Known rows, with every step that occurs:
gife-kidop-dumos: [-0.15 -0.05  0.05 -0.09  0.01 -0.01  0.05  0.05 -0.04 -0.02 -0.05  0.24
  0.02  0.04 -0.08  0.04  0.16  0.18 -0.19  0.07 -0.03  0.13  0.29 -0.13]
zeze-bolo-kidop-dumos-girur: [ 0.46  0.08  0.15 -0.18  0.00  0.01  0.01  0.00  0.00  0.01  0.00 -0.07
 -0.17 -0.07  0.01  0.04 -0.13 -0.05 -0.34 -0.03 -0.17  0.10  0.07 -0.17]
bolo-kidop-gife: [ 0.04  0.03  0.01 -0.11 -0.04  0.09  0.09  0.10  0.28  0.01  0.00 -0.05
  0.01 -0.09  0.04  0.05 -0.25  0.00 -0.13  0.05 -0.26 -0.40 -0.07 -0.04]
girur-dumos: [ 0.15 -0.02 -0.05 -0.01  0.02  0.06  0.14 -0.03  0.00 -0.03  0.03  0.05
 -0.04  0.16 -0.04 -0.01  0.22 -0.05  0.09 -0.06  0.07  0.17 -0.01  0.06]
bolo-zeze-gife-kidop: [-0.31  0.03  0.17 -0.07 -0.05 -0.02  0.24  0.03 -0.11  0.00 -0.02  0.05
  0.00 -0.03  0.02  0.07  0.25 -0.04  0.74  0.06 -0.14 -0.05  0.07 -0.04]
zeze-bolo-kidop-girur-dumos-pabi: [ 0.31 -0.03  0.15 -0.17  0.02  0.05  0.13 -0.05  0.01  0.02  0.00 -0.14
 -0.17  0.06 -0.03  0.01 -0.07 -0.08 -0.70  0.02 -0.20  0.10  0.07 -0.15]
gife-kidop: [-0.29 -0.05  0.05 -0.03 -0.06 -0.06  0.09 -0.02  0.00 -0.01 -0.03  0.11
  0.07  0.07 -0.06  0.03  0.07  0.07  0.27  0.06 -0.01  0.11  0.19 -0.11]
bolo-zeze-gife-kidop-girur-dumos-pabi: [-0.29 -0.03  0.18 -0.08  0.02  0.01  0.29  0.03 -0.07  0.01 -0.02  0.03
 -0.08  0.08 -0.06  0.07  0.33 -0.01  0.09  0.05 -0.16 -0.02  0.04 -0.04]
zeze-bolo: [ 0.23 -0.03  0.09 -0.06  0.04 -0.01  0.02 -0.08 -0.14  0.01  0.01 -0.13
 -0.15  0.03  0.02 -0.02 -0.04 -0.09  0.01  0.00 -0.02  0.07  0.12 -0.08]
kidop-zeze-dumos: [-0.04 -0.14 -0.05 -0.07  0.01  0.06  0.25  0.10 -0.15 -0.03  0.03 -0.01
 -0.07  0.10 -0.02  0.02 -0.25  0.06 -0.60  0.02 -0.02 -0.22  0.11 -0.05]
zeze-girur-dumos: [ 0.02 -0.05  0.07 -0.03  0.10  0.03  0.22 -0.05 -0.21 -0.07 -0.02 -0.15
  0.05  0.09 -0.10  0.05  0.37 -0.04  0.26 -0.04  0.08  0.20 -0.03 -0.11]
zeze-bolo-kidop-dumos-pabi: [ 0.52  0.01  0.19 -0.20 -0.02  0.03 -0.04 -0.04  0.01  0.03  0.01 -0.04
 -0.19 -0.05  0.01  0.00 -0.14 -0.02 -0.60  0.02 -0.14  0.06  0.19 -0.17]
zeze-bolo-kidop-pabi: [ 0.44  0.02  0.14 -0.17 -0.03  0.06  0.09 -0.01 -0.07  0.02 -0.02 -0.06
 -0.12 -0.09  0.02  0.01 -0.06 -0.08 -0.31  0.03 -0.18  0.12  0.18 -0.15]
bolo-kidop-dumos-girur: [ 0.30  0.14  0.07 -0.15 -0.04  0.02  0.01  0.11  0.16  0.01 -0.01  0.08
 -0.03 -0.13 -0.01  0.06 -0.09  0.04 -0.44 -0.04 -0.18  0.03 -0.07 -0.12]
kidop-zeze: [ 0.00 -0.08 -0.08 -0.02 -0.03  0.04  0.09  0.11 -0.09 -0.02  0.06  0.00
 -0.03  0.03  0.00  0.01 -0.22  0.05 -0.50  0.05 -0.08 -0.33 -0.03 -0.01]
zeze-gife: [-0.11 -0.03  0.09 -0.04  0.00 -0.04  0.20  0.00 -0.10 -0.02 -0.04 -0.08
 -0.06 -0.03  0.03  0.02  0.14  0.06  0.42  0.06  0.07  0.09  0.06  0.01]
girur-dumos-kidop: [ 0.12  0.02 -0.08  0.04  0.01 -0.01 -0.04 -0.01  0.10 -0.02  0.01 -0.02
 -0.04  0.22 -0.04 -0.04  0.18 -0.01 -0.13 -0.06  0.06 -0.01 -0.07 -0.07]
gife-kidop-girur-dumos: [-0.42 -0.11  0.00 -0.06  0.08  0.01  0.26  0.04 -0.03 -0.03 -0.06  0.12
  0.04  0.17 -0.13  0.05  0.25  0.10 -0.30  0.07 -0.11  0.19  0.15 -0.11]
bolo-zeze-girur-dumos-pabi: [ 0.06  0.03  0.16 -0.03  0.04  0.06  0.13 -0.03 -0.13  0.00  0.03 -0.10
 -0.01  0.05 -0.08  0.06  0.32 -0.13  0.18 -0.06 -0.08 -0.07 -0.12 -0.07]
bolo-kidop-zeze-gife: [ 0.06  0.01  0.05 -0.16 -0.14  0.02  0.25  0.12  0.02 -0.02  0.04 -0.05
  0.00 -0.10  0.07  0.03 -0.21  0.02 -0.09  0.09 -0.19 -0.21  0.00 -0.08]
zeze-kidop: [ 0.01 -0.09  0.09 -0.10  0.00 -0.09  0.13 -0.05 -0.10  0.00 -0.04 -0.12
  0.00  0.01 -0.03  0.00  0.08 -0.10  0.37  0.04 -0.05  0.28  0.03 -0.11]

Rows:
[-0.36 -0.07  0.13 -0.06 -0.03 -0.09  0.27 -0.01 -0.09 -0.03 -0.06  0.00
  0.01  0.02 -0.01  0.05  0.20  0.11  0.63  0.11  0.06  0.18  0.21 -0.08]	zeze-gife-kidop
[-0.10 -0.15  0.05 -0.10  0.10 -0.02  0.16  0.02  0.03  0.01 -0.05 -0.17
 -0.06  0.03 -0.03  0.03 -0.06 -0.05  0.21  0.07 -0.13 -0.11 -0.02 -0.07]	zeze-kidop-gife
[ 0.45  0.04  0.14 -0.20 -0.02  0.05  0.03 -0.01 -0.06  0.00  0.00 -0.02
 -0.13 -0.08  0.04  0.00 -0.09 -0.04 -0.29  0.02 -0.18  0.10  0.18 -0.15]	zeze-bolo-kidop-dumos
[-0.23  0.00 -0.05  0.03  0.09 -0.05 -0.15  0.09  0.07  0.01 -0.07 -0.11
  0.00  0.08 -0.03 -0.01  0.00  0.11 -0.88  0.03 -0.18 -0.27 -0.10 -0.19]	dumos-kidop-girur
[ 0.05 -0.02 -0.12  0.04  0.08  0.04 -0.02  0.05  0.20 -0.02  0.00 -0.06
 -0.08  0.24 -0.04 -0.01  0.08  0.03 -0.25 -0.03 -0.01 -0.35 -0.12 -0.05]	girur-dumos-kidop-gife
[ 0.21  0.06  0.03 -0.05  0.11  0.01 -0.07  0.09  0.03  0.00 -0.03  0.09
 -0.11 -0.01 -0.07  0.06  0.03  0.11 -0.62 -0.08 -0.01  0.04 -0.06 -0.05]	kidop-dumos-girur
[ 0.11  0.02 -0.02  0.04  0.03 -0.03 -0.18  0.08  0.07  0.02 -0.07  0.00
 -0.03  0.03 -0.04 -0.02  0.07  0.12 -0.68  0.01 -0.06 -0.18  0.02 -0.17]	dumos-kidop-pabi
[ 0.09 -0.02  0.02 -0.17 -0.12  0.06  0.27  0.11  0.03 -0.02  0.04  0.00
  0.01 -0.03  0.03  0.04 -0.33  0.00 -0.43  0.04 -0.19 -0.19  0.07 -0.11]	bolo-kidop-zeze-dumos
[ 0.23  0.00 -0.07  0.02  0.04  0.03  0.00  0.04  0.06 -0.01 -0.02  0.05
 -0.07  0.18 -0.08 -0.03  0.27  0.04 -0.46 -0.05  0.03  0.03  0.00 -0.08]	girur-dumos-kidop-pabi
[-0.51 -0.10  0.04 -0.05  0.07 -0.03  0.17  0.05 -0.03 -0.01 -0.08  0.09
  0.07  0.07 -0.09  0.05  0.12  0.13 -0.36  0.10 -0.16  0.07  0.15 -0.14]	gife-kidop-girur
[-0.25 -0.07  0.14 -0.12  0.02 -0.05  0.24  0.04 -0.12 -0.04 -0.07  0.10
 -0.04  0.00 -0.03  0.06  0.27  0.20  0.26  0.11  0.04  0.20  0.29 -0.10]	zeze-gife-kidop-dumos
[-0.21 -0.17  0.08 -0.06 -0.03 -0.03  0.23  0.01 -0.13 -0.04  0.01  0.00
  0.03  0.19 -0.16  0.06  0.05  0.11 -0.27  0.07  0.02 -0.06  0.15 -0.20]	gife-kidop-zeze-girur-dumos-pabi
[ 0.12 -0.03 -0.13  0.02 -0.01  0.01  0.02  0.06  0.03 -0.03  0.05 -0.02
 -0.06  0.24 -0.04 -0.03  0.04  0.01 -0.45 -0.03  0.01 -0.22 -0.09 -0.08]	girur-dumos-kidop-zeze
[-0.09 -0.03 -0.03  0.03  0.00 -0.07 -0.09  0.08 -0.09 -0.02  0.00 -0.20
  0.04  0.08 -0.04  0.01 -0.08  0.10 -0.52  0.03 -0.08 -0.47 -0.10 -0.26]	dumos-kidop-zeze-girur
[ 0.07  0.06  0.10 -0.02  0.08  0.07  0.11  0.05 -0.17 -0.01 -0.01 -0.07
  0.01  0.03 -0.07  0.05  0.43 -0.09  0.04 -0.06 -0.16 -0.14 -0.10 -0.15]	bolo-zeze-girur-dumos-kidop-pabi
[-0.02 -0.02  0.07 -0.02  0.08 -0.04  0.19  0.00  0.00 -0.01 -0.05 -0.08
 -0.08  0.10 -0.06  0.07 -0.10 -0.01 -0.15 -0.11  0.09  0.14 -0.02 -0.08]	zeze-dumos-girur
[ 0.21 -0.03  0.08 -0.15 -0.10  0.05  0.20  0.05  0.00 -0.02  0.06 -0.11
  0.02  0.00 -0.05  0.05 -0.14 -0.01 -0.48  0.03 -0.14 -0.17 -0.06 -0.16]	bolo-kidop-zeze-girur-dumos-pabi
[-0.02 -0.01 -0.10  0.04 -0.05 -0.06 -0.15  0.11  0.05  0.00  0.03 -0.08
 -0.02  0.10  0.00 -0.03 -0.21  0.09 -0.66  0.03 -0.08 -0.50 -0.08 -0.16]	dumos-kidop-zeze
[ 0.07  0.01  0.06 -0.14 -0.10  0.04  0.19  0.10 -0.05 -0.03  0.04 -0.12
  0.10 -0.11  0.00  0.05 -0.18 -0.01 -0.23  0.06 -0.22 -0.23 -0.05 -0.18]	bolo-kidop-zeze-girur
[-0.07 -0.05  0.02  0.01  0.13  0.01  0.09  0.01 -0.05 -0.06 -0.04 -0.23
  0.02  0.15 -0.10  0.04  0.26  0.03  0.00 -0.02  0.01 -0.21 -0.11 -0.19]	zeze-girur-dumos-kidop-gife
[ 0.18 -0.01  0.19 -0.14  0.03  0.01  0.02  0.02 -0.09  0.05  0.00  0.03
 -0.10 -0.03 -0.04  0.03  0.16 -0.09 -0.11  0.00 -0.21  0.01  0.01 -0.08]	bolo-zeze-kidop-dumos-pabi
[ 0.12  0.06  0.15 -0.11  0.06 -0.01  0.08  0.06 -0.10  0.03 -0.02  0.00
 -0.08 -0.05 -0.04  0.06  0.18 -0.13  0.14 -0.05 -0.24  0.04 -0.11 -0.09]	bolo-zeze-kidop-dumos-girur
[-0.31 -0.12  0.03 -0.06 -0.04 -0.06  0.28  0.06 -0.06 -0.03 -0.01  0.07
  0.00  0.16 -0.10  0.08 -0.19  0.10 -0.23  0.03 -0.01 -0.07  0.16 -0.16]	gife-kidop-zeze-dumos-girur
[ 0.15 -0.09  0.09 -0.17  0.08 -0.03  0.09  0.02 -0.15  0.00 -0.06  0.01
 -0.06 -0.01 -0.05  0.01  0.17  0.01 -0.08  0.05 -0.07  0.31  0.13 -0.13]	zeze-kidop-dumos
[-0.12  0.00  0.07 -0.06  0.03 -0.06  0.03  0.06  0.02 -0.01 -0.05  0.19
 -0.02  0.06 -0.11  0.08  0.10  0.16 -0.24  0.00 -0.02  0.13  0.15 -0.15]	gife-kidop-dumos-girur
